Each row comes from the steps of one walk. Every step used is in the known rows, and no mark comes twice. Write the walk behind each row, first mark first.
In the rows, 128 means zero.
Known rows:
g r n f x: [133 118 127  96 107 153 156 135 125  96 112 127 104 148 150 180 106  56
 159 223 205 146 167  91 130 137 103]
d g r n f: [180 164 170 106 139 152 174 134 151  93 118 116 170 139 143 173 144 100
 162 193 171 167 171  94 144 130  91]
g r n f x d: [144 125 127  89  94 151 160 138 112  84 104 122  90 146 130 188 119  46
 155 216 207 195 168  99 122 139  97]
d c: [139 106 157 118 145 125 140 121 122 141 140 124 143 119 113 122 151 154
 140 120 142 138  55 125 128 115 152]
c d x f: [186 186 153 128 111 148 115 134 137 128  92 147 132 156  96 124  37 166
 162  94 130 166 128 155 123 138 130]
n f x d g: [135 164 150  90 131 166 146 137 128  72  79 149 137 136 115 140 133  89
 146 125 170 181 158  95 122 135 105]
n r: [139 151 130 149 141 147 146 129 118 149 129 128 124 140 151 161 112 102
 134 180 148 147 158 122 129 133 137]
c r n f: [177 141 146 104 128 192 167 139 115 109 107 115 119  97 120 140 118  76
 168  94 166 160 133 100 108 144 124]
n f x r: [123 137 125  85 154 189 131 143 112 111  94 145 135 129 106 155  81 110
 147 137 175 100 170  91 103 135 107]
r n: [144 102 146 120 124 126 151 135 127 131 121 105 123 130 136 160 136 122
 158 143 166 146 124 121 125 136 110]
c d x: [171 182 155 123 104 131 114 108 148 128 101 150 109 166 111 129  88 168
 157  99 132 165 125 135 133 136 114]
g d x r: [186 178 139 114 143 167 114 119 163 132  96 144 163  95  78 167  90 195
 111 125 141 101 154 129 137 126 106]
x r n f: [173 122 147  96 155 180 157 155 109 136 109 105 155 124 103 183  87 149
 166 125 172 126 163  95  97 139  93]
f x d c: [111 100 146  93 120 131 138 114 107 116 110 141 105 117  92 141 165  93
 132 154 183 182  86 132 127 117 131]
g d c r: [206 134 152 113 143 154 168 109 145 144 136 125 160  66  91 129 147 142
 116 111 152 131  70 135 146 119 161]
r n f x: [126 110 142  95 121 158 148 143 121  98  92 127 113 143 146 165 106  91
 180 143 198 136 138  85 116 147 103]
x f: [144 133 122 132 137 147 129 155 118 127 117 123 155 119 109 119  59 126
 132 120 127 126 131 154 116 128 150]
f n r: [173 131 127 151 142 158 147 145 134 139 114 115 100 140 157 173 106  76
  90 179 194 142 170 108 120 132 122]
r n f x d g: [153 136 171  85 128 159 165 141 130  82  77 125 137 140 122 170 144  86
 174 142 202 191 153  94 124 143  87]
f x r n: [120  99 142  87 145 163 144 127 120 137 105 127 138 119  92 189 123 106
 153 193 213 107 169 122 119 131  86]
r n f: [157 118 147 111 126 152 154 152 120 113 106 110 125 139 149 155 103 122
 174 109 165 149 126  87 110 148 113]
x d c r: [172 131 154 102 124 161 163 115 104 126 127 120 117  79  71 120 173  97
 127  97 146 214  70 141 116 117 152]
n f: [143 144 127 117 132 153 133 146 120 107 109 132 126 136 143 125  93 128
 145  89 126 130 132  91 110 139 129]
c d g r n f: [226 179 178 102 121 129 190 127 147 117 117 118 164 180 132 169 111 127
 177 175 175 196 171 107 143 139  88]

Write each row's walk:
[191 169 163  98 117 146 180 136 133  84 108 111 148 135 116 175 154  89
 148 178 172 228 170 104 132 134  91]
x d g r n f
[164 109 145 104 154 159 156 142 115 154 123 103 156 115  91 185 117 150
 151 152 177 124 158 125 109 130  92]
x r n
[198 159 157 108 139 166 131 123 162 135  92 129 162  96  82 190  97 192
 135 135 168 113 153 124 134 133  94]
g d x r n
[215 181 135 151 138 183 123 150 167 124  77 136 140 111 122 174  32 134
  95 150 181 126 165 131 132 133 132]
g d x f n r
[183 135 124 154 152 178 143 171 123 140 105 115 129 133 135 161  39  81
 100 168 184 137 170 138 110 131 142]
x f n r
[137 175 140 134 128 172  92 145 137 105  88 153 139 117 101 118  51 146
 149  98 122 132 125 144 119 130 137]
d x f
[121 140 122  91 114 161 132 142 108  81  85 146  96 137 122 139 110  78
 139 122 166 172 147  96 106 140 119]
n f x d
[227 128 165  99 144 171 185 126 137 132 117 113 159  75 107 148 128 137
 148  95 178 145  72 101 132 134 147]
g d c r n f
[196 173 177 117 136 113 164 113 150 138 122 128 172 166 116 131 135 162
 150 126 139 171 147 141 148 131 104]
c d g
[160 128 157 109 144 166 156 113 120 140 142 130 138  80  90 110 161 107
 141 104 146 149  55 134 126 112 162]
d c r
[120 147 153  98 129 141 142 117 138  91  96 146 138 123  98 146 173  81
 128 170 177 180 158 134 142 123 101]
f x d g
[136 137 156  88 109 138 164 116 139  89 102 133 129 130 104 185 179  52
 142 239 215 202 176 130 149 127  85]
f x d g r n
[179 155 164 108 115 128 177 122 139 102 119 110 148 127 103 179 180  87
 134 203 171 225 169 135 143 125  88]
x d g r n
[171 175 141 130 120 143 113 116 170 115  96 150 140 109 115 143 109 176
 116 115 132 116 126 126 152 130 120]
g d x
[154 114 152 111 125 121 149 123 109 128 128 118 123 112  90 130 165 133
 125 111 141 203  67 136 116 119 143]
x d c
[206 170 156 100 144 187 134 139 155 119  79 132 164 106  93 188  71 193
 149 107 167 117 154  95 124 139  93]
g d x r n f
[139 171 140  87 122 164 150 132 129  67  93 148 130 140 118 155 134  61
 139 187 178 188 178  93 131 130 102]
n f x d g r
[102 122 121 104 106 133 130 120 114 105 101 143  94 126 104 143 144  75
 123 161 173 171 146 134 123 129 116]
f x d
[139 100 160  80 116 162 167 111 105 114 107 129 100  89  78 153 179  57
 153 153 218 204  85 133 120 126 127]
f x d c r n
[109 135 124 100 131 164 124 140 121  93  94 152 113 142 140 132  95  95
 152 125 166 118 143  87 117 139 123]
n f x
[135 113 142  87 107 157 154 146 108  91  82 122  97 138 129 171 120  78
 172 136 200 185 142  94 107 150  99]
r n f x d
[173 105 174 104 139 165 175 116 117 144 137 110 136  82  99 135 165 105
 163 115 175 163  56 127 125 119 147]
d c r n
[200 167 169 101 122 156 136 118 136 148  94 130 134 155  82 178  79 185
 174 121 169 165 149 136 117 136  82]
c d x r n
[207 163 138 136 130 172 111 149 173 107  78 137 146 102 104 150  45 153
  88 113 165 113 140 134 131 129 129]
g d x f n
